In the rows, 128 means zero.
Known rows, with every way that one mark hangs from another:
M[G[A] X]: [115 106 102 127  77 121 101 114 164 113 126 153 120 108 133 128 166  92
  87 164 171 153 118 141 141 138 141  53 160 102]
A[G[M[X[F[Q[H] Y]]]]]: [122 115 129 155 104  80  76 156 150  85 132 156 161 125 164 133 136 100
  85 151 144 174 124  99 109 128 164  36 176  85]
P[H]: [132 109 108 142 116 126 115 136 145 107 122 119 145 113 140 130 138 107
  92 143 141 175 119 144 106 125 127  69 102  90]
M[G X[F[Q[H[T] V]]]]: [105 103 128 145  90  80 129 143 165  86 155 145 145 149 130  92 159  82
  90 167 162 162 122 122  94 148 141  70 160  81]
Y[F[Q[H]] V W]: [100  77 131 183 121 123 104 191 168 116 134 151 144  85 116 120 138  68
  70 183 140 172 111 125 106 160 115  28 149  85]
F[Y[W]]: [133 110 109 131 104 118 110 167 137 110 121 135 148  90 132 131 139 105
  77 160 121 146 113 129 104 164 124  59 139  88]
T[H[P Q] V]: [156 106 152 150 114 113 171 132 181  85 163  94 147 100 137 142 127 105
  80 144  90 167 141 160 127 140 121  82 132  87]
F[Q[H V] Y]: [119 121 112 170 114  86 110 174 144  95 108 145 163 124 121  98 120 117
  64 163 148 166 107 104  68 141 127  57 123  75]
A[G[M[X[F[Y[W]]]]]]: [129 110 124 114  94 106  77 160 144  90 134 155 151  97 157 146 158  83
  93 153 137 154 134 118 131 140 167  46 188 100]
M[G]: [120 106 107 115 105 111 120 123 148 105 131 143 138 116 150 135 151 114
  83 151 140 154 103 137 116 133 141  77 122 104]
T[H]: [139 101 123 132 111 123 132 133 155 100 132 123 149 101 139 142 133 118
  91 145 127 159 114 161 110 135 126  76 112  91]
Y[F[Q[H]] V[T] W[X]]: [ 99  82 173 172  97 134 131 188 155 121 135 145 143  96  99 107 147  60
  51 176 145 161  90  85  88 166  99  25 154  61]
A[G[M[X[F[Q Y[W]]]]]]: [123 103 135 149 104  93  73 160 143  90 139 165 158 108 162 137 152  92
  91 160 132 158 144 102 132 149 158  43 192  94]
G[A]: [121 101 115 136  94 126 115 139 149 117 123 147 139  93 131 133 138 116
  84 148 141 153 125 132 117 122 127  54 135 105]
P[H[Q T[V]]]: [158 119 139 151 100 107 167 139 165  94 146  75 140 125 125 108 149  91
  81 136 117 187 125 146 127 137 127  78 112  83]
R[P[H[Q[V]]]]: [148 126 135 163 104 135 135 153 162  93 118 108 146 111 144 112 122 101
  78 154 150 188 137 138 104 141 127  83 117  86]
Q[H]: [121 103 111 134 115 122 117 141 147 105 118 130 140 105 138 130 124 113
  82 143 131 158 106 143  82 129 125  60 118  91]
A[G[M[X]]]: [120 110 119 100 106 116  91 108 147 100 115 160 150 121 151 145 160  94
 100 130 155 149 114 143 124 105 163  54 152 109]
T[H[P] V[Q]]: [163  98 149 156 113 129 164 127 167  85 157  94 147 100 124 134 130 120
  77 151  90 159 132 192 130 135 118  96 128  82]
Q[H[P] V[T]]: [119 118 141 101 106 131 149 159 147 101 126 138 160 120 115 121 120  81
  70 151 136 152  97 121  56 117 120  81 115  83]
W[X[F[Y[V[Q T[H]]]]]]: [149 116 176 160  68 117 169 176 144 107 148 106 153  93 105 127 133 117
  44 161 132 163  96  83 118 150 123  69 142  45]
F[Q[H V] Y[W]]: [119 110 115 170 115 104  94 190 148  93 107 147 156 109 122  96 126  98
  64 175 139 161 114 111  70 170 116  54 135  76]
A[G[M[X[F]]]]: [118 102 126 110 104 104  97 127 148  92 139 159 151 113 159 152 156 100
 104 131 147 153 141 132 129 105 171  56 168 108]
A[G]: [121 100 114 116 124 124 115 124 146  92 127 142 149 109 158 144 142 104
  81 138 127 156 105 132  96 122 150  70 115 101]
F[Q[V[T[H[P]]]] Y]: [140 125 158 139 102 104 156 169 148  97 138 135 186 128 118 121 121  98
  66 169 126 160 106 102  83 140 122  89 119  69]
A[G[M]]: [123 111 125  99 115 111  93 125 139  99 116 160 161 115 166 151 144 107
  92 126 136 158 108 133 109  97 161  67 129 118]
Q[H[T]]: [125 110 129 113 102 116 143 139 147 109 132 120 150 120 135 121 133  96
  90 137 122 156  95 145  78 131 119  70 120  89]
V[Q T[H[P]]]: [161 103 173 124 103 141 180 130 149 103 151 103 149  98 133 141 120 113
  71 148  91 152  96 152 115 133 107 105 123  70]
G[M[X[F[Y[V]]]]]: [115 129 114 128  80  88 100 170 144 122 127 160 165 106 113 145 149 103
  89 148 172 154 141 106 142 114 165  34 175  94]
Y[F[Q] V W]: [101  77 132 177 123 118 117 183 160 122 141 158 149  84 113 126 150  79
  76 179 137 160 124 122 128 157 121  36 150  92]

Rows:
[118 104 135 147 114 116 136 165 144  98 110 141 158 130 113 104 126 107
  61 158 151 161  97 103  68 135 120  70 108  75]	F[Q[H V[T]]]
[109  89 119 171  84  97 104 132 166 104 157 158 129 111 145 124 159 108
  91 173 158 161 150 114 150 148 144  50 180  96]	M[G[A] X[F[Q]]]
[129 112 157 181  84  75 152 173 148  88 167 106 162 140 117  93 140 109
  69 149 116 164 129  99  83 158 122  46 158  62]	W[X[F[Q[H[T[V]]] Y]]]
[136 121 123 156 114 105 134 147 161  95 116 113 136 110 133 105 137 107
  75 147 145 187 125 117 107 128 128  75 106  83]	P[H[Q[V]]]
[104  77 155 186 114 112 110 164 145  95 156 142 135 104 148 111 132 112
  79 155 111 151 144  99  80 171 102  44 163  70]	Y[W[X[F[Q[H]]]]]
[126  94 168 141  87 154 150 151 135 123 122 127 132  91  97 118 150  97
  45 155 132 137  96 103 115 161 102  65 143  59]	Y[V[Q T] W[X]]
[106  87 152 179 114  92 138 140 136 104 164 146 146 119 142 119 141 140
  87 140 122 143 150  90 101 139 117  53 152  77]	W[X[F[Q]]]
[153 113 176 119 106 128 186 136 161 103 157 103 148  98 146 148 118  99
  75 145  93 162 106 116 113 138 110  91 126  75]	V[T[H[P Q]]]
[114  96 137 165  86  92  92 142 151 115 144 169 146 107 137 130 147 123
 105 147 152 157 168 115 152 118 140  35 192 105]	G[A M[X[F[Q]]]]
[114  96 109 134  72 111 105 131 166 104 152 150 121 100 142 132 163  98
  92 166 163 158 141 131 149 139 150  53 176 102]	M[G[A] X[F]]
[145  85 182 139  98 154 166 178 166 114 159 114 145  63 107 140 138  59
  61 185 106 164  92 148 135 153 107  77 149  71]	Y[F V[Q T[H[P]]] W]
[121 115 136 148  89  89 136 158 132 105 153 131 150 106 135 126 139 130
  77 142 127 147 128  85  94 144 131  51 155  74]	W[X[F[Y]]]
[112  96 136 151 113  94  82 136 155  85 138 160 151 124 169 134 139  99
  97 143 144 168 136 119 111 117 159  42 171  95]	A[G[M[X[F[Q[H]]]]]]
[116 105 110 145  98 115 107 199 145 112 139 146 157  80 122 144 138  93
  72 170 134 155 137 104 118 158 141  48 151  88]	X[F[Y[V W]]]
[121 113 121 119  77 115  90 124 150 123 113 162 140 104 124 133 155 106
 102 139 166 149 133 143 144 108 140  39 172 111]	G[A M[X]]
[125  91 134 161 110 116 150 159 157 122 138 128 135  77 106 125 144 109
  65 164 137 162 101 137 139 128 131  52 140  84]	Y[F V[Q]]
[138 117 155 136 116 105 161 138 172  89 148 124 150  99 142 129 124 100
  82 149 112 163 131 133 101 131 120  92 127  87]	T[H[P Q[V]]]
[128 111 140 161  99  77 141 179 142 101 158 121 164 124 141 115 123 112
  83 154 107 169 116 100  84 148 125  60 146  74]	X[F[Q[H[T]] Y]]
[122 116 143 130 122 100 159 138 160 101 142 136 145 106 138 122 127 108
  80 142 113 151 136 109  97 125 124  80 135  93]	H[P Q[V]]
[119 120 111 164 115  82 124 166 140 102 115 151 168 125 118 104 134 130
  71 160 146 154 121 100  90 140 134  64 124  82]	F[Q[V] Y]
[ 96  87 144 148  98 129 123 168 154 122 141 151 137  81 104 122 165  70
  73 165 149 148 112 114 110 154 116  29 160  84]	Y[F V W[X]]
[117  95 185 125  84 150 150 172 154 108 173 135 161  92 119 151 141  63
  72 162 118 148 132 103 101 154 109  68 156  70]	Y[V[T[H[P]]] W[X[F]]]
[130 124 119 133  63  90  91 162 145 117 132 155 150  95 131 136 146 113
  98 151 158 158 146 112 147 115 154  32 193 101]	G[A M[X[F[Y]]]]
[115 116 159 166  84  87 142 190 135  91 136 136 162 130 110  91 128 116
  52 160 149 160 106  50  57 149 121  53 145  52]	W[X[F[Q[H V[T]] Y]]]
[125  90 158 161 105 120 156 176 165 117 143 133 165 100 102 136 140  85
  66 176 151 177  92 112 125 137 124  51 123  76]	Y[F[Q] V[T[H]]]
[136 107 123 128  98 118 148 148 158  93 136 102 152 129 113 114 141  93
  81 137 124 161 111 171  86 133 127  67 118  91]	Q[H[T[V]]]
[118 108 114 174  72  81 100 152 160 104 153 153 136 112 141 120 155 107
  80 181 158 166 140  96 151 159 148  43 187  87]	M[G[A] X[F[Q Y]]]
[113 115 119 118  88 114  68 173 152 101 127 170 161  94 139 154 161  62
  82 160 160 158 133 107 137 134 174  36 183  99]	A[G[M[X[F[Y[V W]]]]]]
